Each row was made from one path, in order. Every step used is in the known rows, and no mark comes twice. Write each row's path.
(in the rows, 128 means zero)
Known rows:
bemudo, tekar, kisir: [114 122 154 140 132  91  97 165 113  77 135 122  91 126 172 132 195 113
  90 135  96 131 141 100  72]
navar, bemudo, tekar, kisir, vagot: [119  97 156 175  92  92  92 157  99  74 125 105  70 150 158 164 236 109
  97 136  89 115 140 108  52]
vada, vuvol, razu, bemudo, tekar: [106 150 153 114 128 103 131 145 112  98  94 119 111 100 162  80 202 127
  85 131 112 142 161 101  92]
navar, bemudo, razu, kisir, tekar: [128 121 155 131 109 111 132 132 123 102 124 105 100 104 153 165 139 110
 120 126 156 155 130  94  66]
razu, kisir, vagot, vuvol, vada: [105 101 157 120  76  91 111 132 107  77  84 126 123 157 115 160 194  57
  87 153 127  94 135 133  65]
vada, vuvol, razu, bemudo, navar: [118 142 121  85 131 122 145 143 110 121  84 119 128 105 142  80 199 122
 105 151 142 170 179 109  90]
bemudo, razu: [110 117 154  98 166 105 115 153 119 109 119 105 123 126 174 140 138 111
 113 155 145 138 153  83  76]
bemudo, razu, kisir: [119 128 164 102 141 102 125 134 110 104 115 109 127 123 157 155 132 108
 109 133 152 133 151  94  72]
vuvol, razu, bemudo: [113 144 129 101 160 120 142 171 102 113 108 137 131 110 147 108 195 117
  84 160 156 176 155  89  81]
razu, bemudo: [118 133 137  96 163 111 128 168 132 126 110 126 123 106 165 100 171 108
  98 163 142 168 153  84  73]
kisir, vagot: [120 115 142 123 135  99 102 156  94 109 111 121 117 143 151 142 193  87
  93 165 138 144 151  92  73]
vuvol, razu: [110 137 134 107 148 115 129 163  78  93 116 132 133 127 145 131 192 108
  90 145 156 164 147  91  90]
vagot, kisir: [116 131 127  96 157 107 127 173 103 106 109 128 128 126 146 118 171  78
  97 172 140 152 161  87  79]
navar, bemudo, tekar: [115 115 158 122 112 110 125 156 119  79 121  92  96 133 172 127 196 119
 117 112 107 140 138  98  66]
navar, bemudo: [120 113 144 115 124 114 126 155 110 100 118 102 114 130 162 138 184 111
 122 133 138 154 138  88  69]
tekar, kisir, vagot, vuvol: [112  99 143 143 114  91  90 162  96  79 108 129 100 155 126 167 217  79
  72 184 116 119 147 115  71]
vada, vuvol, razu: [108 138 144 112 128 102 121 137  80  99 103 123 131 112 149 113 184 111
  96 136 147 147 152  93 105]
bemudo, razu, kisir, vagot: [123 117 167 124 127  96 110 131  97 108 105 110 117 142 146 173 155  93
  96 149 148 119 157  99  64]
vagot, kisir, tekar: [121 138 115 111 150 108 123 174 113 112 118 143 116 103 147 115 165  71
  95 179 147 175 147  86  83]
bemudo, razu, kisir, tekar: [125 135 153 119 135 103 123 135 122 108 123 124 114 100 156 153 124 102
 104 140 159 155 137  92  77]
vuvol, razu, bemudo, tekar, kisir, vagot: [112 128 141 161 128  98 107 172  90  86 113 141  87 132 143 135 246 114
  60 163 106 137 156 108  62]
kisir, vagot, vuvol, vada: [ 98  90 146 115 100  94 101 151 114  82  89 119 121 160 133 145 202  63
  93 177 120  99 137 123  70]
vuvol, vagot, kisir: [127 134 141  78 141 118 128 145 108 115  92 120 133 128 132 110 169  68
  84 144 134 147 161  99  86]
tekar, bemudo, navar: [128 125 119  53 150 137 139 150 123  98 113 107 132 120 164 100 171 105
 128 137 123 180 150 120  71]
tekar, bemudo: [122 130 138  76 160 123 127 151 116  95 120 117 132 112 171 109 160 103
 112 138 126 167 134 100  77]
vagot, vuvol, razu: [101 127 136  94 132 119 136 165  86  74 102 128 133 144 123 136 201  98
  78 157 149 151 148 111  92]
kisir, razu: [127 130 141  84 141  96 119 175  97  96 133 125 131 122 134 131 179  92
  89 162 134 142 154  94  85]
tekar, kisir, razu, bemudo, navar: [138 125 116  88 137 105 126 188 120 109 128 133 112 113 123 116 209 104
  90 183 116 157 176 116  66]
navar, bemudo, razu, kisir, vagot, vuvol: [116  95 171 124  85 107 127 129 104  84  91  87 105 162 119 192 182  91
 101 147 136 105 151 122  54]
navar, bemudo, tekar, kisir, razu: [127 112 154 136  97  89 109 179 100  61 147 109  85 130 139 152 222 113
  93 135  84 115 145 111  65]

Which path is each row?
[136 148 134  73 124 122 126 113 130 112  87 123 125  78 141  75 146  64
  93 134 114 162 142 113 103] : vada, vuvol, vagot, kisir, tekar, bemudo
[120 116 157 116  96 100 118 137  94  85  92 122 120 156 111 163 196  71
  75 153 138 125 149 121  72] : razu, kisir, vagot, vuvol
[122 131 161  75 152 118 135 126 117  94 116 107 132 109 166 141 122 107
 114 123 136 144 140 109  69] : tekar, bemudo, razu, kisir
[118 133 124  81 177 123 134 159 131 106 117 124 119  92 165 117 129  81
 111 176 135 168 146  98  74] : vagot, kisir, tekar, bemudo, razu
[135 132 117  58 142 117 144 182 126 120 115 121 130 115 127  98 195 101
  99 175 130 164 180 110  69] : kisir, razu, bemudo, navar
[125 132 129  78 149  98 128 189  90  98 121 134 134 126 117 125 185  68
  84 185 132 139 171  96  82] : vagot, kisir, razu
[103 116 138 117 118 112 120 161  71  77  93 129 124 163 111 155 228  84
  67 174 145 138 153 116  83] : kisir, vagot, vuvol, razu
[119 150 157 118 103  98 130 118  72  94  97 129 135 111 132 128 178 108
  89 114 153 142 150 102 101] : vada, vuvol, razu, kisir
[144 143 117  75 120 136 146 132 126  97 117 127 122  94 145 112 157  94
 119 122 138 197 134 128  72] : razu, kisir, tekar, bemudo, navar
[117 109 155 152 106  98 107 161 114  70 134 103  79 131 170 146 210 123
 108 121  92 129 134 102  61] : navar, bemudo, tekar, kisir
[106 123 132 110 130 118 133 169  94  98  83 133 120 145 112 131 229  91
  61 188 145 148 162 115  75] : kisir, vagot, vuvol, razu, bemudo
[109 137 148 100 108 115 145 145  79  70  98 133 136 140 106 150 194  93
  72 134 156 146 145 121  87] : vagot, vuvol, razu, kisir
[114 121 150  71 175 120 127 146 125 100 120 102 130 113 183 124 130 111
 121 146 131 150 142  98  72] : tekar, bemudo, razu
[134 149 151  63 133 112 142 169 129 106  97 121 119 114 112  83 196  75
  59 153  91 127 179 114  76] : vuvol, vagot, kisir, razu, bemudo, tekar
[112 108 169 113 111 100 116 132 103  89  91 106 117 156 122 180 167  81
  85 161 140 106 158 119  66] : bemudo, razu, kisir, vagot, vuvol
[124 140 151  87 142  99 130 184 129  96 125 121 111 110 147  97 197 107
  78 156 101 138 163 102  70] : kisir, razu, bemudo, tekar
[110 111 150 144 115  93 100 168 128  80 101 125  80 143 138 134 234  95
  61 178  82 115 156 123  58] : razu, bemudo, tekar, kisir, vagot, vuvol
[126 104 169 137 101 104 121 128  97 102 106  92 105 146 143 186 172 102
 114 134 146 119 151 102  52] : navar, bemudo, razu, kisir, vagot
[135 141 153  67 111  95 121 135  97 111  91 117 138 112 103  98 173  61
  75 151 113 114 177 108 104] : vada, vuvol, vagot, kisir, razu
[131 137  92  64 151 139 147 164 127 104 109 129 121 100 145  91 170  75
 119 167 128 198 154 119  74] : vagot, kisir, tekar, bemudo, navar
[125 131 117  75 153 129 142 166 139 129 102 115 124 115 156  91 183 112
 116 162 138 180 171 103  67] : razu, bemudo, navar
[136 137 142  62 132 108 131 162  96 105 105 124 139 126 101 115 180  59
  69 159 126 132 171 107  89] : vuvol, vagot, kisir, razu
[132 144 140 123 120 104 122 141 114 103 125 139 116  97 145 136 154  90
  95 133 157 172 129  95  82] : razu, kisir, tekar
[119 119 149 156 131  89  94 170 121  99 116 127  80 129 161 128 224 106
  72 166  91 129 155 104  54] : razu, bemudo, tekar, kisir, vagot
[118 148 132  88 112 131 152 139  97  63 107 145 128 104 113 134 179  89
  76 132 148 180 120 133  89] : vagot, vuvol, razu, kisir, tekar, bemudo
[128 132 165  92 114 105 109 107 116 117  90 104 130 109 151  98 156  94
  96 114 124 133 149  99 104] : vada, vuvol, vagot
